What can hang from each mark:
buze: soluso
vulal: vavo
tetiv: sina soluso varu
sina: buze kizune tetiv
varu: bopi tetiv
bopi: varu vulal
soluso: buze tetiv
kizune: sina

Every row comes from one small tree of marks. Brackets hold a mark, then the marks that hang from it, in alphabetical order. Every link used is in the known rows. Which tree was each row made from?
Known rows:
[soluso buze [tetiv varu]]: [4,8,21,14,-17,5,-12,-37,-26,12,-2,12,-1,-47,16,-12,-6,1,18,-26]
[kizune [sina buze [tetiv [varu [bopi [vulal vavo]]]]]]: [12,35,-11,24,12,22,-51,12,-16,46,20,12,58,-28,14,-61,36,-38,-10,-43]
[tetiv [soluso buze]]: [-5,16,15,5,-17,10,-13,4,-10,15,-9,6,1,-13,-3,-9,5,-4,1,-26]
[varu bopi [tetiv [sina kizune]]]: [-5,21,12,13,-21,5,-28,-9,27,4,16,-8,22,-13,-20,-46,35,-17,8,-21]
[kizune [sina tetiv]]: [6,30,9,3,12,7,-26,26,-23,8,14,-3,10,-15,6,-24,25,-2,5,-6]
[soluso buze [tetiv sina]]: [-9,25,23,7,-22,10,-28,-5,-19,17,-5,4,-3,-41,4,-12,7,-3,20,-44]
[buze [soluso [tetiv [sina kizune] varu]]]: [2,40,29,30,-18,-1,-44,2,-9,36,3,-11,3,-38,26,-44,4,-38,9,-26]
[varu [bopi vulal] [tetiv [sina kizune] [soluso buze]]]: [-14,42,13,19,-40,19,-48,-6,23,32,10,7,40,-30,-26,-56,38,-36,8,-59]
[vulal vavo]: [-5,-6,-10,-3,-2,7,0,8,4,16,-3,5,7,3,-7,1,-7,0,-6,-11]
[bopi varu]: [-4,-9,-3,2,9,5,-12,12,10,-4,16,7,8,9,-5,5,7,7,-11,-8]
[tetiv soluso]: [-1,12,11,7,-8,6,-11,12,5,13,-7,3,5,3,1,-3,4,-12,-5,-5]
[sina buze kizune [tetiv varu]]: [5,36,12,24,12,4,-33,4,-27,26,20,-16,23,-33,19,-44,11,-29,15,-18]
[kizune [sina buze tetiv]]: [3,39,10,8,19,12,-37,37,-34,16,17,-6,23,-24,7,-35,29,-7,7,-22]
[kizune [sina buze [tetiv soluso [varu [bopi vulal]]]]]: [14,51,11,34,5,22,-62,16,-17,44,17,9,55,-29,21,-65,46,-50,-9,-38]
[sina buze kizune [tetiv soluso [varu bopi]]]: [9,47,24,35,1,10,-51,3,-11,37,18,-18,39,-29,20,-67,33,-47,1,-32]
[varu bopi [tetiv [sina [buze soluso] kizune]]]: [-6,37,18,21,-20,8,-49,19,18,26,8,-20,37,-20,-10,-76,42,-34,-3,-42]
[soluso [tetiv varu]]: [8,4,17,17,-7,2,-8,-30,-11,10,0,8,3,-31,20,-8,-6,-7,10,-5]
[tetiv [sina buze kizune] soluso [varu [bopi vulal]]]: [2,52,10,42,-12,15,-59,5,9,49,15,2,43,-19,14,-62,27,-67,1,-45]
[kizune [sina buze [tetiv soluso varu]]]: [14,46,26,29,8,18,-48,28,-35,34,11,5,27,-29,25,-46,26,-29,5,-19]
[kizune sina]: [5,17,0,1,7,4,-12,21,-12,-2,11,7,0,-2,-4,-13,17,6,4,2]

Which tree is each row?
[-8,6,21,5,-32,17,-11,-8,2,10,-10,14,15,-24,-21,-18,11,3,8,-27]  [varu [tetiv [soluso buze]]]
[3,47,12,30,-15,12,-49,-20,-9,42,16,-3,37,-42,11,-59,29,-49,1,-49]  [sina kizune [tetiv [soluso buze] [varu [bopi vulal]]]]
[-13,-9,-27,0,5,17,-18,19,20,22,14,21,32,7,-16,6,-1,-7,-21,-29]  [bopi varu [vulal vavo]]
[8,-4,-21,16,-7,9,-12,-28,16,28,3,19,32,-5,6,-25,3,-32,-18,-21]  [tetiv [varu [bopi [vulal vavo]]]]
[-3,7,19,9,-33,15,-17,-19,15,8,-6,9,26,-20,-19,-36,31,-2,-2,-33]  [varu bopi [tetiv [soluso buze]]]
[5,47,3,37,-10,6,-59,10,5,48,11,-11,41,-23,21,-74,29,-68,-10,-47]  [tetiv [sina [buze soluso] kizune] [varu [bopi vulal]]]
[7,40,28,33,-19,-2,-52,-8,4,33,6,-18,13,-34,26,-63,25,-45,0,-34]  [buze [soluso [tetiv [sina kizune] [varu bopi]]]]
[-12,46,13,26,-22,22,-56,15,27,39,15,1,57,-20,-21,-63,41,-50,4,-53]  [varu [bopi vulal] [tetiv [sina buze kizune] soluso]]
[2,39,25,28,-24,5,-41,-33,-11,22,14,-5,9,-49,12,-51,20,-24,22,-46]  [soluso buze [tetiv [sina kizune] [varu bopi]]]
[-16,29,-11,16,-16,21,-45,10,26,41,16,3,58,-20,-28,-58,30,-38,3,-59]  [varu [bopi [vulal vavo]] [tetiv [sina buze kizune]]]
[12,29,24,36,-16,14,-43,0,3,34,-2,4,26,-11,24,-47,25,-47,-4,-29]  [tetiv [sina buze] soluso [varu bopi]]
[17,37,22,29,0,7,-51,10,-22,27,6,-2,31,-36,26,-68,37,-24,-9,-35]  [kizune [sina [buze [soluso [tetiv [varu bopi]]]]]]
[-11,14,1,15,-33,26,-37,1,41,42,-5,20,48,-6,-22,-36,26,-38,-14,-43]  [varu [bopi [vulal vavo]] [tetiv sina soluso]]
[1,24,3,27,-33,23,-42,-13,10,55,-7,24,32,-21,9,-40,16,-49,-9,-57]  [tetiv sina [soluso buze] [varu [bopi [vulal vavo]]]]
[-9,39,9,14,0,5,-35,29,-9,21,16,-12,11,-13,-1,-32,13,-25,17,-29]  [tetiv [sina buze kizune]]
[1,46,12,34,-28,14,-50,-14,6,42,11,7,26,-28,7,-53,24,-55,4,-49]  [tetiv [sina kizune] [soluso buze] [varu [bopi vulal]]]
[-2,-5,-9,5,-16,10,-10,-28,31,2,4,12,40,-9,-19,-27,25,-13,-9,-19]  [varu [bopi vulal] tetiv]
[-23,20,-13,14,-7,29,-50,33,24,39,30,15,56,-17,-32,-34,20,-26,0,-58]  [bopi [varu [tetiv [sina buze kizune]]] [vulal vavo]]
